Each row was made from one path, in order. Every step used is in the known rows, and no mark comes twice. Write each row's path.
In the rows, 128 means zero.
Known rows
m-k: [ 99 156 137 149 121 108 130  97 146 179 119 131 141 104 108 147 127 138
 119  89 141 132 145 116 127 151 137 115 145 136 116 152 140  84 143 129
 134 102 141 153 115 160 135 125 113 116 140 121 154 125 150]
b-n: [114 146 155 133 122 115 132  88 153 154 128 130 137 114 111 135 129 146
 143  94 146 133 133 127 124 150 148 119 136 127 117 152 135 102 127 134
 138 115 137 151 115 145 143 127 116 109 133 127 154 122 151]
x-t: [102 176 144 138 126 115 132 115 150 166 114 134 139 117 104 137 127 154
 131  70 140 134 137 109 123 151 137 116 135 136 126 137 134  93 128 138
 128 110 140 151 114 127 142 131 121  89 141 131 159 133 155]
j-b-n-u: [154 140 178 130 125 115 136  82 152 152 138 128 133 121  96 123 130 140
 159 143 143 131 125 151 131 142 183 124 151 121 126 198 131 110 119 134
 147 114 131 152 112 144 136 130 111 149 118 136 138 122 152]
s-t-b-j: [133 165 144 148 126 117 133 113 157 157 110 129 142 101  86 143 124 155
 129  73 141 130 139 113 121 150 130 114 153 143 133 112 141  94 126 144
 130 114 138 145 111 148 133 147 129  95 134 110 154 132 140]
h-s-m-a: [104 191 111 141 121 107 128  93 152 174 112 119 144 117 108 148 132 145
  81 111 151 133 154 102 118 144 129  93 153 145 101 109 133  89 144 126
 130 104 140 148 105 137 154 138 112  94 131 124 152 135 140]
h-m-s-t: [110 217  97 135 122  95 128  92 148 175 109 118 146 119  90 149 130 155
  84  98 158 138 148 108 124 153 134  98 133 147  99 128 135  74 139 124
 113  95 142 145 110 127 152 129 106  79 150 109 171 132 144]
h-m-k-n: [101 149 133 152 124 107 136  94 134 191 114 119 143 110 103 148 124 134
  99 117 145 138 159 115 128 157 128 115 151 134 112 135 133  72 143 131
 107  91 140 151 126 150 138 129 121 113 130 116 167 117 153]
x-t-s-m: [ 86 188 132 138 138 113 140 124 146 160 106 126 140 118 104 146 137 153
 109  42 133 133 143  84 107 158 118 109 124 154 130 103 138  68 122 127
 131 105 144 149 107 119 161 147 118  85 139 122 159 137 155]
n-k: [105 134 154 137 119 109 133  82 143 167 136 134 138 104 115 140 130 143
 131  94 155 130 135 142 135 151 149 115 152 132 112 150 140  95 135 133
 134 113 129 152 120 151 143 123 119 110 146 125 157 131 155]
x-s-m-h: [ 94 210 111 135 117 101 138  85 141 167 113 128 144 119  95 152 130 144
  99  68 142 131 143  90 100 159 121  99 125 145 112 126 135  75 142 113
 134  92 136 148 103 118 170 139 107 123 139 120 162 133 148]
u-z: [ 84 140 145 137 119 111 132  90 148 160 126 131 140 111 121 133 129 147
 142  89 154 129 130 147 134 150 152 117 147 130 119 150 139  93 132 137
 146 118 135 154 123 140 136 122 118 103 141 131 154 131 152]
x-s-m-k-n: [ 96 150 140 153 121 104 145  99 132 182 104 122 144 110  98 151 128 135
  98  72 132 132 156  87 103 161 111 111 144 139 126 119 139  68 149 118
 112  89 147 149 108 125 146 140 109 142 122 118 158 124 156]
x-t-b-z: [102 136 161 144 130 125 131 125 149 153 108 133 140 112 115 137 125 153
 150  49 143 130 143 119 125 157 130 118 151 133 141 121 139  82 122 139
 122 116 139 150 119 135 144 145 136  98 129 128 168 132 144]
a-t-d: [100 178 139 149 131 109 131 121 155 178 122 131 139 106 129 141 132 160
 128  72 152 138 133 102 122 144 124 105 129 142 122 113 129  95 135 137
 137 107 143 156 105 137 141 123 134  83 158 111 148 132 160]
b-j: [126 146 144 138 125 112 135  94 161 152 129 130 136 108 115 138 128 149
 139 104 143 130 128 129 118 145 151 118 147 132 124 135 134  97 128 142
 138 111 133 153 112 154 131 130 109 109 134 131 152 130 145]
a-b-n-u-z: [115 135 182 124 125 109 133  79 141 144 144 128 134 116 116 120 130 136
 158 150 160 127 130 173 140 144 174 129 156 122 121 189 140 105 123 152
 162 132 139 151 133 126 127 121 126 143 128 143 137 123 156]
z-b-n: [133 139 153 127 121 114 135  83 155 151 134 128 134 114 113 132 120 141
 159 109 155 134 117 132 131 145 163 126 134 127 123 147 139 120 121 145
 144 111 134 153 122 137 139 126 121  97 140 127 152 119 154]
m-k-n-b-j: [139 114 160 162 122 115 139  90 145 168 129 124 135 108  97 137 117 132
 133 150 138 132 143 135 128 149 149 124 166 128 125 142 137  93 138 154
 119  99 136 151 123 151 107 135 112 145 114 133 153 119 158]
n-b-j: [137 138 150 143 124 112 136  89 158 147 136 132 134 112 103 131 124 145
 142 136 142 130 124 144 125 143 162 120 156 129 120 137 134 104 123 152
 142 108 130 149 120 144 121 130 113 120 129 138 150 132 150]
h-s-t-b-j: [139 177 134 145 129 109 133 114 162 157 106 125 146 103  80 142 130 155
 109  95 144 132 147 121 118 146 130 106 156 148 123 108 140  88 124 147
 123 109 140 142 105 148 137 152 139  77 129 118 160 140 135]
k-n-u: [123 138 170 152 120 111 135  91 137 173 128 123 134 115 114 131 118 142
 124 126 149 133 141 138 131 153 151 119 158 120 122 150 134 100 138 148
 129 115 136 154 116 137 127 127 119 132 120 142 148 120 164]
z-b-n-u: [139 134 170 126 121 112 134  79 151 147 140 125 130 119 106 126 118 138
 160 140 158 132 116 150 137 147 177 129 149 122 121 154 140 124 119 151
 149 119 132 150 122 139 130 123 121 122 132 139 146 120 158]
z-b: [124 155 139 136 121 109 134  92 151 164 130 130 136 109 117 136 118 142
 143  99 154 133 120 130 132 144 158 121 138 130 123 138 139 112 128 145
 147 106 134 155 121 137 140 123 122  89 150 129 150 126 152]
s-m-k-n-u-b: [103 125 157 157 118 105 140  91 125 180 128 118 138 116 100 137 118 126
 119 150 145 130 151 133 131 159 148 123 170 134 122 146 141  96 143 143
 135 101 138 149 123 140 124 132 115 150 116 123 152 117 159]
j-b: [137 161 148 139 125 113 136  96 152 170 128 133 139 111 107 132 130 144
 140 104 141 133 130 132 127 139 164 115 139 128 129 185 130  98 128 128
 144 101 133 157 111 142 146 132 113 116 136 126 142 129 146]
s-t-b-n: [121 164 155 142 124 120 130 105 149 159 108 129 143 106  82 139 125 152
 132  64 144 133 144 111 127 155 127 115 141 139 127 129 141  98 124 136
 130 118 142 143 114 142 145 144 135  94 134 104 156 124 147]
t-b: [111 153 147 156 125 116 132 110 145 166 114 134 143 100 111 141 123 147
 127  68 138 130 139 116 129 156 130 114 148 133 124 127 138  93 126 137
 138 112 137 151 120 152 151 136 136  98 143 119 155 132 143]
a-g: [111 159 144 136 127 104 127  99 147 168 126 141 138 105 145 138 129 150
 118  82 159 135 138 111 119 137 132 115 139 125 128 152 128 104 136 148
 150 115 138 157 114 142 151 115 121  90 146 122 144 127 150]
m-a: [111 171 131 149 118 117 125  94 151 174 121 129 138 110 118 144 124 145
 115  95 151 133 144 104 132 144 136 108 148 131 109 145 136 100 144 141
 135 110 136 154 112 142 141 128 106 114 139 126 146 123 147]
a-m: [107 152 146 130 128 100 130  92 146 170 124 138 140 102 133 141 129 146
 118  95 160 133 136 107 126 148 136 115 134 135 118 133 132  89 136 142
 159 114 141 158 112 148 140 120 116  96 156 130 145 131 147]
k-n: [115 144 154 153 121 114 136  95 140 176 123 126 139 110 121 137 120 144
 123  96 147 135 143 122 126 152 137 117 143 126 124 145 134  95 139 141
 124 107 138 157 117 136 137 130 120 108 129 130 154 119 159]
h-s: [113 174 131 137 124 102 132  98 155 167 120 128 143 111 111 139 133 148
 107 111 150 134 143 132 121 145 145 106 143 134 106 138 133  90 132 136
 134 105 137 151 108 144 146 130 128  81 137 135 158 137 145]
z-u-b-n-k: [130 100 168 128 114 109 137  78 145 147 157 130 134 110 115 124 122 128
 189 136 175 128 121 152 148 154 180 129 155 126 113 170 148 131 120 157
 148 120 122 151 128 150 141 117 124 113 141 125 162 118 157]
h-s-m-a-t-b-n-u: [121 165 145 147 129 107 126 101 149 162 115 117 140 114 109 138 133 149
 104 137 158 132 155 104 128 150 124 100 162 145 108  92 134 111 129 140
 130 115 145 143 114 133 153 146 141 104 125 120 137 132 141]
m-k-n: [108 137 150 160 120 112 135  97 136 188 117 125 141 105 111 145 120 135
 119  99 142 135 151 115 127 155 130 117 149 130 122 150 139  85 148 136
 116  99 142 156 117 152 129 129 115 126 126 122 156 115 159]
j-b-n: [144 144 163 131 126 117 137  86 156 156 132 131 137 115 101 128 132 143
 158 111 141 134 128 134 126 140 169 121 137 126 129 191 130 105 121 127
 141 107 133 154 113 143 145 134 111 124 127 125 143 122 146]
t-x-s-m: [ 94 179 122 139 124 108 142 117 145 161 114 132 142 101  97 145 141 148
 102  31 127 131 141  76 101 154 109 104 123 142 123 104 134  70 128 116
 132  91 144 151 105 113 157 146 109 120 146 126 155 146 150]

Which path is each row?
[113 118 169 128 120 113 134  73 147 154 140 132 135 110 110 136 132 142
 148 104 157 131 133 145 135 154 154 120 150 130 112 158 139 102 127 134
 131 118 129 149 121 152 143 125 117 119 135 123 160 124 157] : b-n-k
[104 150 148 156 122 107 144 113 129 179 113 122 140 102  84 145 131 132
  95  76 125 131 157  85 110 160 110 111 146 136 126 116 139  65 142 125
 113  89 148 150 107 121 136 146 106 171 120 132 153 133 164] : t-x-s-m-k-n-u
[125 123 171 153 119 109 138  95 133 169 138 126 134 116 114 123 116 137
 140 153 153 133 140 151 141 153 162 128 163 119 122 169 137 114 131 164
 139 111 131 154 123 130 122 127 124 135 121 140 151 118 162] : k-n-u-b
[125 184 135 129 127 113 128  87 144 165 131 123 138 116 109 140 132 135
 110 145 159 137 150 112 133 140 142 114 145 131 102 160 130  97 131 143
 137 107 141 149 131 127 150 128 122 115 138 117 148 116 140] : h-m-a-b-n
[ 94 141 135 150 127 116 125 111 147 168 113 123 140 105 141 146 127 152
 123  71 166 130 153  93 126 149 111 103 155 143 129  83 136  96 141 128
 133 108 144 152 119 133 151 148 129 102 136 110 141 126 136] : s-m-a-t-b-z
[ 92 205 111 137 118 106 131  77 142 172 122 124 142 119 104 152 124 143
 103  89 149 132 142 107 114 156 132  99 131 145 112 127 134  85 143 115
 141 101 134 150 113 138 162 133 108 103 141 117 157 127 148] : s-m-h
[100 118 176 127 119 114 132  76 149 142 136 126 133 121 110 123 129 143
 160 129 156 128 126 168 139 152 170 125 157 123 118 163 141 104 122 144
 147 131 133 149 124 140 126 121 114 137 124 141 150 125 159] : b-n-u-z
[ 90 173 128 141 134 107 140 106 146 161 116 124 141 110 118 147 138 147
 103  59 140 131 141  99 108 155 124 107 129 147 121 111 139  71 127 122
 144 105 140 151 106 138 161 141 114  94 139 120 152 132 151] : t-s-m
[ 94 126 158 152 135 119 143 117 134 164 110 117 138 121 103 142 128 136
 120  82 139 133 158 112 116 160 121 117 150 144 139 115 143  56 133 137
 109  96 144 148 116 120 130 155 116 134 105 129 165 121 165] : x-t-s-m-k-n-b-z
[115 100 170 129 118 110 137  76 144 150 150 136 136 111 109 129 131 137
 164 131 160 131 131 159 144 153 167 129 156 128 112 177 141 114 120 151
 140 115 123 149 127 145 139 125 122 121 137 122 163 122 154] : u-b-n-k
[ 96 154 133 159 122 110 145 116 133 182 108 125 145  97  91 151 133 135
  94  44 123 133 157  68 104 160  96 107 132 141 128 112 138  59 142 119
 107  81 150 152 108 121 145 149 108 146 130 120 159 132 159] : t-x-s-m-k-n
[132 131 158 130 125 116 135  93 156 158 133 131 136 115 123 130 131 143
 157 102 152 131 132 149 125 136 170 118 147 122 136 183 132  91 130 125
 143 104 131 157 112 143 138 136 108 128 124 132 149 124 142] : j-b-z
[108 172 133 143 123 111 139 121 150 162 118 139 141  97 102 139 139 149
 117  41 129 133 138  88 113 150 117 110 120 130 121 134 136  77 126 133
 128  92 142 154 104 119 150 139 114 123 148 132 157 143 152] : t-x-s
[110 117 159 122 119 115 136  76 154 143 136 127 135 116 118 126 122 140
 177 110 161 131 113 158 141 147 171 129 142 127 125 153 143 116 119 148
 148 120 132 153 131 133 132 122 122 100 139 131 153 122 155] : u-z-b-n
[118  90 182 144 118 113 136  92 137 157 143 123 132 121 130 121 117 136
 155 150 164 131 143 168 138 150 169 131 171 112 130 170 138 106 133 161
 136 114 129 155 122 131 115 131 119 148 109 144 157 114 159] : k-n-u-b-z
[108 182 117 135 127 107 121  94 146 177 121 132 139 111 137 145 131 146
  89 112 166 139 152  92 127 134 123 106 148 130 108 136 124  97 141 149
 133 107 136 152 121 137 158 118 116  92 146 112 149 124 141] : h-m-a-g
[119 120 161 154 126 102 135  87 130 185 124 132 140 102 116 140 118 130
 115 138 155 135 150 116 136 153 134 121 153 131 119 143 135  85 145 155
 138 102 143 156 123 147 116 124 117 133 135 132 146 120 161] : a-m-k-n-b
[ 92 180 120 139 129 100 140 125 146 170 116 132 141  98 116 141 144 157
 108  35 142 133 140  68 103 150  99 103 112 147 125  91 131  84 130 119
 132  85 151 153 107 101 160 144 121 102 158 121 144 147 151] : a-t-x-s-m
[ 98 111 160 145 117 108 140  76 130 172 126 112 137 115 105 135 113 125
 138 136 157 129 133 150 140 155 159 124 171 134 130 127 148  97 141 142
 136 110 139 151 132 133 117 127 117 139 121 131 147 119 165] : s-m-k-n-u-z-b
[112 121 157 136 122 114 131  89 150 150 135 130 134 116 122 130 124 143
 146 114 157 131 135 159 130 145 161 119 155 122 122 149 136  94 130 141
 144 109 130 151 121 137 125 130 116 123 126 140 155 127 151] : n-b-z
[121 103 171 147 121 118 136  89 141 159 134 124 134 117 125 127 117 139
 143 124 159 134 142 157 132 148 154 121 160 115 128 148 135  94 135 149
 126 108 132 154 123 129 119 135 119 131 112 143 157 117 161] : k-n-b-z
[131 119 182 126 123 116 137  76 151 144 139 128 133 122  99 117 131 140
 175 147 149 128 121 175 141 142 190 126 158 121 128 205 136 107 117 138
 151 123 130 152 122 139 128 126 110 153 117 140 141 124 153] : j-b-n-u-z
[126 120 156 136 118 114 131  90 152 148 142 124 133 115 127 124 116 134
 171 119 173 128 124 155 134 146 175 119 155 118 123 139 142 113 129 148
 152 114 129 153 121 141 127 123 118 115 130 143 154 123 154] : n-b-z-u
[115 130 156 134 120 112 135  90 150 150 138 134 137 116 112 128 127 142
 158 123 149 133 132 139 133 150 160 128 142 127 117 173 136 115 119 150
 147 111 131 151 122 139 138 127 120 109 134 124 157 120 150] : u-b-n
[ 95 196 125 141 138 114 129 126 144 167 106 132 138 116 130 148 136 154
  91  47 149 137 153  54 110 142  98 104 132 149 131 112 133  83 135 147
 132 113 145 153 105 114 168 139 112  92 139 114 144 130 152] : x-t-s-m-a-g
[122 117 148 128 121 113 139  83 162 141 137 127 134 110 122 129 121 143
 172 118 158 128 109 159 135 141 174 128 152 131 132 135 143 111 120 157
 148 116 129 154 129 141 120 125 115 102 139 136 151 130 149] : u-z-b-j
[101 125 186 139 127 125 133 109 145 139 115 131 137 119  93 123 126 149
 167  97 140 128 133 144 142 161 150 127 162 131 133 140 142  99 110 152
 131 135 137 145 129 132 133 136 138 124 123 137 160 133 156] : x-t-b-n-u-z
[107 190 104 140 123  95 130  86 148 168 119 121 144 117 115 147 131 149
  95 110 152 136 141 115 126 155 142 103 136 138  96 136 132  75 134 127
 117  95 137 151 118 139 157 122 107  91 150 122 173 133 142] : h-m-s
[110  88 171 118 116 113 138  63 148 142 148 130 134 111 117 127 126 136
 183 120 171 129 114 177 153 150 177 130 156 128 120 159 148 116 120 149
 142 124 124 151 137 140 134 120 124 113 142 128 158 124 159] : u-z-b-n-k
[ 99 181 121 133 125 100 135  94 150 167 115 122 145 116 108 144 136 147
  92 101 148 132 145 122 110 149 137  99 145 144 109 107 132  83 134 120
 137 103 140 147 108 138 155 136 122  78 134 128 158 140 144] : h-s-m
[111 215 125 140 127 109 131 118 160 177 107 124 148 114  82 146 136 158
  93  81 147 138 149 113 115 142 126  93 139 151 113 115 133  76 137 134
 123 108 143 144  90 137 139 135 132  72 140 109 165 138 156] : h-s-t-d
[ 97 208 109 149 130 106 128 117 158 184 111 118 145 114 121 150 138 157
  83  99 156 138 152  79 115 139 110  84 142 158 106  76 127  90 146 131
 125 102 147 149  97 130 152 136 129  78 146 107 146 138 149] : h-s-m-a-t-d
[113 205 121 145 126 111 136 118 139 170 119 131 142  98 104 147 139 138
  89  62 137 131 151  64 111 141 105 101 129 141 118 129 136  77 139 131
 140  91 150 153 112  96 157 146 111 142 145 124 138 139 145] : t-x-s-m-a-b
[101 116 174 147 117 113 136  84 136 164 130 122 135 117 119 124 120 141
 141 128 155 129 138 163 141 154 159 122 165 119 124 157 139  97 136 151
 134 124 135 155 125 133 120 125 120 136 120 145 149 122 166] : k-n-u-z
[111 128 159 130 118 109 134  81 147 152 138 126 133 115 115 124 118 138
 160 133 164 128 114 171 147 146 180 127 159 124 123 150 145 115 126 155
 157 122 131 153 130 133 122 117 122 117 139 144 145 129 159] : n-u-z-b
[105 105 158 143 121 100 138  89 135 168 129 112 140 122 111 135 126 127
 117 168 159 130 162 159 126 153 155 117 181 132 120 141 141  82 143 143
 124 100 137 147 116 140 119 141 119 144  98 137 163 120 152] : h-s-m-k-n-u-b-z
[108 252 106 140 122 107 127 104 156 181 110 122 149 121  73 152 131 153
  85  91 151 140 153 104 116 146 123  85 129 154 105 128 133  72 145 132
 122 102 137 145  88 136 148 137 128  78 141 109 172 134 157] : m-h-s-t-d
[112 211 121 141 129  96 128 106 152 177 108 130 147 107 107 153 130 160
  92  70 160 138 142  77 120 150 118  94 125 154 113 116 134  67 147 139
 134 111 148 154  88 136 137 121 104  90 163 108 160 135 156] : a-m-s-t-d
[147 127 157 129 122 116 135  94 157 156 140 124 136 113 129 125 123 134
 182 105 169 128 122 144 129 138 184 118 146 119 138 179 138 109 129 131
 150 108 129 159 111 146 139 129 110 119 129 136 148 121 144] : j-b-z-u
[102 114 152 133 121 111 133  96 150 152 138 133 136 115 132 130 126 142
 157 111 161 130 137 154 132 147 162 125 152 124 125 164 139 100 128 148
 148 108 129 154 120 138 130 130 117 115 131 131 161 123 146] : u-b-z
